Each row comes from the steps of one walk. Every step used is in the known rows, and no mark comes twice. Write the walk behind each row, first mark first.
Known rows
gega-lepe-veta-pagis-mufi: [  2  -2 -28 -20 -10   1  -1 -25 -23  31  19   6 -25 -13 -19   9  22 -58
   3  74]
veta-pagis-mufi: [ -6   2  -3   3   7  -2 -12 -14   0  28  53  17 -12 -20 -17  -9  12 -32
  16  36]
lepe-veta-pagis-gega-savis-mufi: [ -4   9 -30 -27 -36   1   2 -12  -5  29  43  27 -19 -20 -14  31  20 -27
   7  35]
letin-pagis: [ -4   0 -18 -10  10 -12  -2   0   5  33  14  18 -15   3 -13 -18  30  -9
 -10  14]
mufi-savis: [-28  20 -10 -14  13 -36  -8 -33  19  14  30   9  -1   3  -3   4   8  -1
  13  19]
veta-pagis-mufi-savis-gega: [-22   8   1  -6  -7 -34  -5  -1  11  27  84  19   5 -24  -6   4   3 -27
  42  26]
veta-pagis-gega-lepe: [ 15  -7 -17 -20  -4  -3   3  -7  -4  67  20 -16 -25 -26  -4 -13  40 -37
  25  36]
lepe-veta-pagis-mufi: [-11   2 -12 -11 -10  -2   0 -16 -16  15  34  35 -11 -12 -17  13  -4 -37
  -4  50]
pagis-gega-boko: [ 17   6  20 -33 -29  -9  11  -6  -5  22  10  24 -27  -3   4   7  31 -21
  -3  13]
pagis-gega: [ -1   3   2 -19 -22 -10  19  -2   5  28  23  18  -8  -6   2  -3  16 -11
   7   4]
veta-pagis-gega: [  1  -2  -1  -9  -2  -5   2   4   1  51  34  11  -9 -25  -3  -9  13 -18
  19   8]
mufi-pagis: [-29   8  -3   2  11 -23 -18 -16   9  20   3 -10  -6   0   4   9   9   7
  -6  26]
pagis-mufi-savis-gega-boko-letin: [  0  13  24 -40 -19 -42  -1 -18  12  22  52   3 -12 -17   8  26  32 -20
  24  43]
letin-boko: [-15   7  -3   6   4   8 -18   3   2  24  -6  -2  -2  10   5   1  20 -11
  10   9]
veta-pagis-mufi-savis-gega-boko-letin: [  3   8  22 -30   2 -38 -17 -16   9  44  65  -2 -13 -37   2  22  27 -27
  38  49]
mufi-pagis-gega-savis: [-18   9  -1 -11 -31 -10  -9 -22   2  25   6 -18 -15  -2   3  11  20 -12
   1  21]
veta-pagis-mufi-savis-gega-boko: [ -4  10  20 -16 -15 -33 -12  -5   2  21  73  29 -13 -20  -5  12  16 -37
  32  35]
gega-lepe-veta-pagis: [  1  -4 -36 -25  12  -7 -12 -20 -12  37  -8  -6 -20 -14 -12  12  23 -37
  -2  60]
boko-letin-pagis: [  2  -4 -18 -23  24 -17  -6 -11  13  56   6 -13 -17 -13  -5 -12  41   0
  -4  28]
veta-pagis: [ -8   1  -9   1  30 -11 -24  -9   8  37  27  10  -7 -22 -10  -8  11  -9
  12  24]

Write each row's walk
[  4 -12 -19 -26 -28  -8  11   6 -19  30  33  13 -13 -23 -10  15  23 -58
  12  61] => savis-gega-lepe-veta-pagis-mufi
[-10  17 -24 -10  -5  -8 -17 -26  20  10  43  16 -18  -7 -15   9  38  -8
   5  28] => gega-savis-mufi
[ -4  16  10 -23 -36 -18   6  -5  -2  28  32  10 -30  -7   9  35  38   0
   0  31] => savis-mufi-pagis-gega-boko
[  6  -1 -24 -44 -40  -6  31 -12 -17  31 -13   4 -22   1   1  17  26 -38
  -8  42] => pagis-gega-lepe-veta
[-24  16  -8  -1  11 -24 -15 -32   7  27  71  12  -8 -14 -16  -2   5 -26
  31  40] => veta-pagis-mufi-savis
[ -9  10  12 -33 -31 -33  -1  -8 -14   5  52  44 -11 -13  -6  38   3 -42
  12  46] => lepe-veta-pagis-mufi-savis-gega-boko
[ 23   0   8 -34 -33  -5  17   7 -12  40  11  26 -36   2  -4  -9  46 -28
 -11   9] => letin-pagis-gega-boko
[-23  14   4 -16 -26 -38  12  -3  13   3  71  25   5  -5  -1   8   7 -20
  30  21] => pagis-mufi-savis-gega
[ 26 -10 -26 -44  -9  -7  20  -9   0  86  -2 -43 -31 -16   0 -14  68 -27
   9  41] => boko-letin-pagis-gega-lepe
[-26  21  -5 -10  -7 -30   3 -35  10   5  59  16  -6   5 -10   2   9 -20
  17  33] => pagis-mufi-savis
[ 25  -7  16 -34 -24 -16   6  12  -3  40  35  10 -28 -18  -1   0  56 -30
   3  39] => savis-gega-boko-letin-pagis-mufi
[ -6   3 -23 -27 -28 -31  20  -4   1  38  58  -3 -18  -1 -11 -11  48 -44
  27  44] => letin-pagis-mufi-savis-gega-lepe
[  1  15 -16 -20 -37  -4   8 -15  13  22  50  16 -20 -11  -8  11  41 -13
  14  18] => pagis-gega-savis-mufi
[-18   7  -7 -18 -28 -35  16   6   7  22  70  25  -5   1  -9  -9  23 -25
  19  18] => letin-pagis-mufi-savis-gega
[  6   4  22 -35 -14 -22  -5 -17   0  51 -10 -30 -26 -16  20  29  35   1
  -2  39] => mufi-pagis-gega-boko-letin
[-27   9  -8 -23 -24 -33   7  -3  -5  11  64  35   5 -15  -7  27 -12 -33
  22  39] => lepe-veta-pagis-mufi-savis-gega
[-14   0 -17 -15  12 -11 -12 -12  -7  23   8  25  -5 -13 -10  16  -5 -19
  -7  34] => lepe-veta-pagis
[  3   6   7 -47   3 -46  -6  -3  15  49  24  -4 -16 -12   7  12  46  -8
  12  28] => mufi-savis-gega-boko-letin-pagis
[-17   2 -29 -35  -1 -39  -1  -8  -1  36  22  -3  -4 -18   0  25  12 -33
  23  50] => mufi-savis-gega-lepe-veta-pagis
[-20  15 -18 -14 -10 -25   8 -23   2  23  57  18 -16  10 -19 -13  24 -25
  10  30] => letin-pagis-mufi-savis
[-29  19 -21  -1  -5 -17 -30 -29  16  14  32 -12 -19  -4  -7  24  33   6
   2  39] => gega-savis-mufi-pagis
[-19   8 -24 -42 -21 -42  14 -12   2  14   8   3  -3   1   5  30  15 -28
   9  44] => mufi-savis-gega-lepe-veta
[ -8   3 -15 -13  -6 -31  -4 -10   5  42  69  -9  -9 -26  -7  -1  31 -47
  48  53] => veta-pagis-mufi-savis-gega-lepe
[ 11  -5 -10 -35  -8 -11  18   3   6  69  14 -12 -18 -16   1 -12  43  -9
   4  16] => boko-letin-pagis-gega
[  5  -2 -12 -23 -22  -6  24  12  -2  47  21  20 -18   0  -6 -20  34 -16
  -2   2] => letin-pagis-gega
[ 20 -11 -37 -60 -25  -8  30  -9 -17  72 -22 -25 -31  -9   0   9  53 -34
  -9  55] => boko-letin-pagis-gega-lepe-veta
